Each row was made from one path, in order. Every step used is in the known rows, and no mark comes twice. Write each row's path.
Known rows:
pazar, nufep, rozade: [ 0.187 -1.070 -0.294  0.703 -0.116 -1.115 -0.113  1.231  1.544  0.932
  0.981 -1.004 -1.085 -0.091  1.137 -2.445 -0.276 -0.383  2.218  0.081
 -0.431 -2.029  0.277]
rozade, gugo, pulim, nufep: [ 0.152  0.118  0.280 -0.684  1.551 -1.645 -0.112  1.511 -1.806 -3.218
  0.372  0.879  0.265  3.682  0.818  2.109  1.013  0.850 -1.226 -1.845
  0.455 -0.148  0.950]
pazar, nufep: [ 2.975  0.191  0.054 -2.826 -1.716 -0.560 -0.517  0.101  1.988 -0.446
  1.660 -0.028  0.504  2.157  2.226  0.557 -0.783 -0.896  2.083  0.164
 -1.651 -1.696 -0.259]
pazar, gugo: [ 2.116  0.314  0.162 -2.318  1.464 -1.605  0.211 -0.247 -3.020 -2.877
 -0.081 -1.102  0.639 -0.612  0.242  0.357 -2.743 -2.744  1.644  1.859
 -2.272 -0.121 -1.646]
nomon, pazar, nufep, tapu, gugo, pulim: [-0.553 -1.100 -1.695 -1.380 -0.656  2.334  0.466 -6.111  3.260  3.167
  0.769  2.117 -0.907  2.935 -3.300 -1.240  2.181  0.169 -0.853  1.908
  0.299  0.537  1.159]
gugo, rozade: [-1.279  0.776  1.314  0.554  0.013 -0.627 -0.272  1.373  0.152 -0.775
 -3.001 -0.887  0.446  0.555  1.661 -0.668  0.224  1.071 -1.720 -1.504
 -0.650 -2.798  0.723]
pazar, gugo, pulim, nufep, rozade: [-0.480 -1.500  0.036  2.303  2.318 -1.360  0.999  1.599 -1.757 -0.599
  0.824 -0.778 -1.053  1.333  0.504 -0.371 -0.636 -0.450  1.968 -0.529
  0.228 -1.202  0.332]
pulim, gugo: [-0.109  1.874  1.041 -1.197  2.071  1.040 -1.579  0.935  0.895 -2.373
 -1.065  1.463  1.030 -1.907 -2.106 -0.991  0.545  0.185  1.216  1.174
 -0.679  0.668 -2.598]
zate, nufep, rozade: [ 0.827  0.699 -0.355  0.240  0.481 -2.059 -1.588  2.036  0.100 -0.609
  0.340 -2.210 -0.426 -1.022  0.310 -4.065 -0.396  0.372  1.717  0.197
  1.168 -1.982 -0.126]
zate, nomon, pazar, nufep: [ 3.469 -0.229 -0.537 -2.477 -1.028 -0.030  0.605  0.860  2.068  0.857
  2.378 -1.880  1.203  1.409  2.161 -2.401  0.237 -2.313  0.708 -0.815
 -0.156 -1.914 -1.373]
pazar, nomon: [ 1.930  1.461  0.528 -2.582 -0.921  0.648  0.191  1.786  1.619  0.568
 -0.495  0.822  2.545 -0.958  0.305 -0.341 -0.933 -2.738  0.148 -0.442
 -2.304 -0.142 -0.395]
zate, nomon: [ 3.029  2.270  0.348 -3.379  1.114 -0.570 -1.015  2.699  0.995 -0.157
 -1.393 -2.351  3.282  0.414  0.485 -1.882 -0.861 -0.754  0.225 -2.044
 -0.990 -0.526  0.073]
gugo, pulim, nufep: [ 1.745  0.271  0.672 -0.675  0.092  0.238  0.476  1.684  0.472 -1.210
  1.182  0.243  0.336  4.119  1.383  2.422  0.118  0.712  0.798 -1.547
 -0.362 -0.392  1.009]
rozade, gugo: [-1.117  1.162 -0.005 -2.129  1.683 -2.673 -1.296  1.182 -2.598 -4.164
 -1.676 -0.111  0.272 -1.018 -0.576 -1.407  0.863 -0.156 -3.042  0.066
 -0.168  0.745 -0.001]
rozade, gugo, pulim: [-0.692 -0.007 -1.161 -2.362  1.258 -2.051  0.833 -0.695 -0.457 -1.249
 -1.047  0.209 -0.596  2.940 -1.510 -1.263  2.610 -0.099 -3.089 -0.829
 -1.131  0.073  0.146]
nomon, pazar: [ 0.858  0.123  0.067 -0.587 -1.292  1.792  1.444  1.564  1.034 -0.200
  1.235 -2.289 -1.132 -1.922 -0.068 -3.619  0.932 -1.792 -1.775  1.361
 -0.088  1.012 -1.280]
nufep, rozade: [-1.028 -0.187  0.158  1.326  0.598 -0.440 -0.058  2.428  0.673  0.392
 -0.711 -1.865 -1.169 -2.075 -0.441 -3.459 -0.064  0.044  0.614  0.296
 -0.349 -0.404  0.497]
pulim, nufep, rozade, gugo: [-2.931 -0.169  0.325  1.660  3.040 -3.316 -1.399  3.048 -4.010 -4.407
 -1.062 -0.142 -0.509 -1.511  0.157 -1.551  0.587  0.680 -1.816 -0.900
  1.807 -0.053  0.793]
nufep, tapu: [-0.869  1.046 -0.257 -1.389 -1.024  2.635 -1.661 -0.487  2.186  0.886
 -1.838  1.737  1.149 -2.490 -1.470 -0.483 -0.552  0.734  0.362  1.297
 -1.486  3.711  1.482]
pazar, gugo, pulim, nufep: [ 2.087 -0.346  0.429 -0.819  1.435 -1.077  0.800  0.678 -1.954 -2.406
  1.438  0.192  0.486  3.912  1.276  3.184 -1.242 -0.846  1.706 -0.558
 -0.839 -0.697 -0.134]
nufep, tapu, lale, pazar: [-0.155  1.187 -0.011  1.095 -3.281  2.193  0.391  1.897  1.516  2.283
  0.155 -1.358 -0.284 -4.389  0.752  0.961  0.539  1.230 -1.809 -0.778
  0.201  1.608 -1.117]
pulim, nufep, tapu, lale: [-0.652  1.912  0.743  1.007 -0.853  0.627 -1.034  1.944  0.447  1.844
 -0.611  1.652  1.291 -0.691  0.139  4.137 -0.825  1.554 -0.339 -0.830
 -1.088  2.765  0.431]
nufep, tapu, gugo, rozade: [-3.623  0.771  0.783  1.213  0.626  1.268 -2.238 -3.472  0.408  0.388
 -4.170  1.811  0.800 -0.514 -1.586 -0.410  0.359  2.435 -1.964  0.711
  1.183 -1.282  2.474]
lale, tapu, gugo: [-0.030  0.718  0.956 -2.135 -1.295 -0.764 -1.217 -5.712  1.027  0.888
 -1.447  1.753 -0.726  0.841 -3.810 -0.858  0.056  0.552 -0.273  3.467
  0.822  1.428  0.952]
lale, tapu: [ 1.058  0.397  1.032 -2.394 -2.943 -1.480  0.481 -1.730  1.995  1.275
 -1.304  1.106 -0.597  0.542 -1.510 -0.944  0.092 -0.282  0.105  1.735
 -1.258  2.676 -0.293]

Which path is each row?
[ 2.797  0.185 -0.017 -0.492 -3.520 -0.246  0.718  1.429  1.884  1.273
  2.881 -1.779 -0.432  0.029  3.548  1.809  0.100 -0.176  0.382 -1.316
 -0.241 -2.508 -2.024]  tapu, lale, pazar, nufep
[-1.366 -1.828 -1.744  0.219  0.587 -2.124  1.554 -0.457 -0.046 -0.007
  0.578 -0.792 -1.981  1.606 -0.188 -2.566  3.270  0.090 -2.311 -1.609
  0.801 -1.909 -0.231]  lale, pazar, nufep, rozade, gugo, pulim
[ 0.483 -0.313 -0.845 -1.034 -3.211  2.964 -1.111 -1.035  3.086  1.290
  0.727  1.264  0.618 -2.471  1.071  0.280 -0.208  0.681  1.406  0.551
  0.029  1.628  0.421]  lale, pazar, nufep, tapu
[-1.393 -0.852  0.266  2.493  1.922 -0.218 -0.219  0.135 -0.101  0.281
  0.433 -0.106 -1.356  1.825 -0.972 -0.896  0.523  1.237  0.911 -0.269
  1.723 -1.361  1.886]  tapu, gugo, pulim, nufep, rozade
[-0.615 -1.394  0.042  3.911  1.062 -1.357  1.799  2.621 -1.938  0.730
  1.637 -1.855 -1.681  0.057  1.271  0.770 -0.017 -0.027  0.723 -1.677
  1.023 -1.758 -0.876]  tapu, lale, pazar, gugo, pulim, nufep, rozade
[ 2.607 -0.015 -0.421 -1.931  2.074 -1.035  1.238  0.530 -2.920 -1.587
  0.726 -2.977  1.271 -1.442  0.110 -2.718 -1.732 -4.244  0.267  0.992
 -0.775 -0.279 -2.768]  zate, nomon, pazar, gugo
[ 0.903 -0.128  0.918 -0.656 -0.361 -0.430  0.003 -2.942  0.521  0.021
  0.556  2.149 -0.321  4.869 -1.182  2.423  0.540  1.236  0.497  0.386
  1.115  0.286  1.603]  lale, tapu, gugo, pulim, nufep
[-1.548 -1.406  0.469  2.362  0.638 -1.197  0.341 -1.510  0.505  1.533
  0.066  0.967 -1.780  2.148 -1.863 -0.893  0.787  1.275  1.016  0.393
  1.852 -0.259  1.646]  lale, tapu, gugo, pulim, nufep, rozade
[-0.647  0.153 -0.104 -0.301 -0.521  2.685 -0.945 -0.304  1.846  0.760
 -0.493  2.879  1.095  1.010 -0.630  2.143 -0.029  1.520  0.939 -0.211
 -0.455  3.192  2.201]  gugo, pulim, nufep, tapu
[-0.857 -1.039  0.207  2.412  1.199 -0.399  0.604  2.563  0.289  0.268
  0.630 -0.725 -1.186  1.481  0.441 -0.969  0.463  0.855  1.149 -1.332
  0.620 -0.916  1.231]  gugo, pulim, nufep, rozade
[-0.528  0.896  0.590 -0.080 -0.536  2.565 -2.154  1.060  0.837 -0.830
 -0.828  2.488  1.627 -1.412  0.132  2.148 -1.254  1.519  1.529  0.394
 -0.129  3.559  2.080]  pulim, nufep, tapu
[-0.296 -0.496 -1.440 -2.094 -0.271  1.570 -0.518 -6.197  3.240  2.833
 -0.095  2.722 -0.173  3.756 -3.133  0.124  1.468  0.877  0.132  1.491
 -0.494  0.226  1.909]  pazar, nufep, tapu, gugo, pulim
[-3.464  0.644  1.318  2.025  1.011  1.161 -2.586 -2.503 -0.458 -0.710
 -3.409  2.307  1.139  0.198 -0.509  1.238 -0.124  2.918 -1.239  0.094
  2.020 -1.424  2.882]  pulim, nufep, tapu, gugo, rozade
[-0.219 -0.637 -0.499  0.423 -0.461  2.337 -0.081 -0.674 -0.171 -0.035
  0.413  1.767  0.664 -0.647  0.179  2.416 -0.697  0.636  1.178  0.040
  0.260  2.409  0.633]  lale, pazar, gugo, pulim, nufep, tapu
[-1.656 -1.411 -1.626  1.038  0.409 -2.879  1.897 -0.066 -0.372  1.406
  0.627 -0.817 -2.079  1.812 -0.119 -1.219  3.435  0.265 -3.047 -2.177
  0.452 -1.999 -0.934]  tapu, lale, pazar, nufep, rozade, gugo, pulim
[-0.665  0.155 -0.349  1.581 -0.037  0.486  1.293 -0.046 -0.690  2.539
  0.593  1.337  0.184  0.225 -0.595  3.374 -0.135 -0.497 -1.012 -0.218
 -0.994  2.446 -1.144]  nomon, pazar, gugo, pulim, nufep, tapu, lale
[ 0.020 -1.018 -0.298  2.498 -1.656 -0.812  0.912  2.252  1.348  2.289
  2.023 -2.339 -1.790 -1.725  2.220 -1.499  0.478  0.121  0.765 -1.091
  0.684 -2.714 -1.054]  tapu, lale, pazar, nufep, rozade
[-0.066  0.529 -0.034  1.829 -2.898  2.209  0.911  1.836  1.377  2.482
  1.018 -0.612 -0.420 -1.735  1.153  2.652  1.066  1.707 -1.525 -1.845
  0.824  1.236 -0.657]  gugo, pulim, nufep, tapu, lale, pazar
[-2.075 -0.097  0.524  2.543  0.005 -0.630  0.596 -0.004 -2.568  0.110
 -2.492 -0.835  0.324 -2.575  1.870  1.441 -0.807  0.236 -1.663 -1.063
 -0.001 -2.198 -1.397]  nufep, tapu, lale, pazar, gugo, rozade
[ 0.233 -0.522 -0.726 -0.251  1.210  1.806  0.039 -0.570 -0.163  0.714
  0.083  1.524  1.961  0.473 -0.779  0.716 -0.555 -0.729  0.908 -0.499
  0.092  2.704  0.487]  zate, nomon, pazar, gugo, pulim, nufep, tapu
[ 0.583 -0.676 -1.449 -0.429 -0.516  0.312  2.327 -1.756 -0.280  2.143
  0.477 -0.361 -0.677  0.421 -0.789  1.250  0.452 -1.040 -0.615 -0.158
 -1.617  0.501 -1.779]  nufep, tapu, lale, pazar, gugo, pulim
[ 1.592 -0.620 -0.265 -1.121  0.942 -0.466  1.621 -0.140 -2.915 -2.291
  1.336 -2.126 -0.604 -1.957 -0.043 -2.000 -1.541 -3.900  0.112  2.599
 -1.140  0.353 -2.794]  nomon, pazar, gugo
[-0.763 -2.127 -0.186  3.061  2.035 -0.715  1.834  1.598 -1.640 -0.180
  1.720 -1.440 -1.799  0.545  0.233 -1.798  0.070 -1.175  0.993 -0.159
  0.972 -0.958 -0.358]  nomon, pazar, gugo, pulim, nufep, rozade
[-2.753 -0.197  0.407  1.614 -0.932  1.603 -1.834 -3.789  0.955  0.630
 -2.408  1.286  0.379 -0.769  0.221 -0.069  0.623  2.482 -1.427  0.121
  2.306 -2.779  1.762]  lale, pazar, nufep, tapu, gugo, rozade
[-1.342  1.158  0.597 -0.299  0.638  2.319 -3.359 -3.520  0.237 -0.737
 -0.993  2.943  1.156 -0.730 -2.513  1.669 -1.084  2.061  0.800  2.420
  1.755  2.207  2.798]  pulim, nufep, tapu, gugo
[ 0.762  0.244 -0.262  0.256 -0.677 -0.123  0.763  0.039 -2.540 -0.141
  0.398 -1.460  0.049 -3.921  0.580  1.732 -1.931 -1.510  0.037  0.803
 -0.822  0.836 -2.639]  nufep, tapu, lale, pazar, gugo
[ 2.324 -0.129  0.041 -0.998 -0.258 -0.350  0.888  0.567 -2.869 -2.887
  1.103 -2.755 -0.266 -3.086  1.474 -0.183 -2.103 -2.300  0.876  1.305
 -0.494 -0.762 -2.611]  lale, pazar, gugo
[ 1.002  0.170  0.196  1.110 -0.347 -0.188  0.431  0.965 -3.438 -1.107
  1.122 -1.023  0.413 -3.260  1.571  3.372 -2.414 -1.070  0.751  0.254
 -0.036  0.732 -2.300]  pulim, nufep, tapu, lale, pazar, gugo
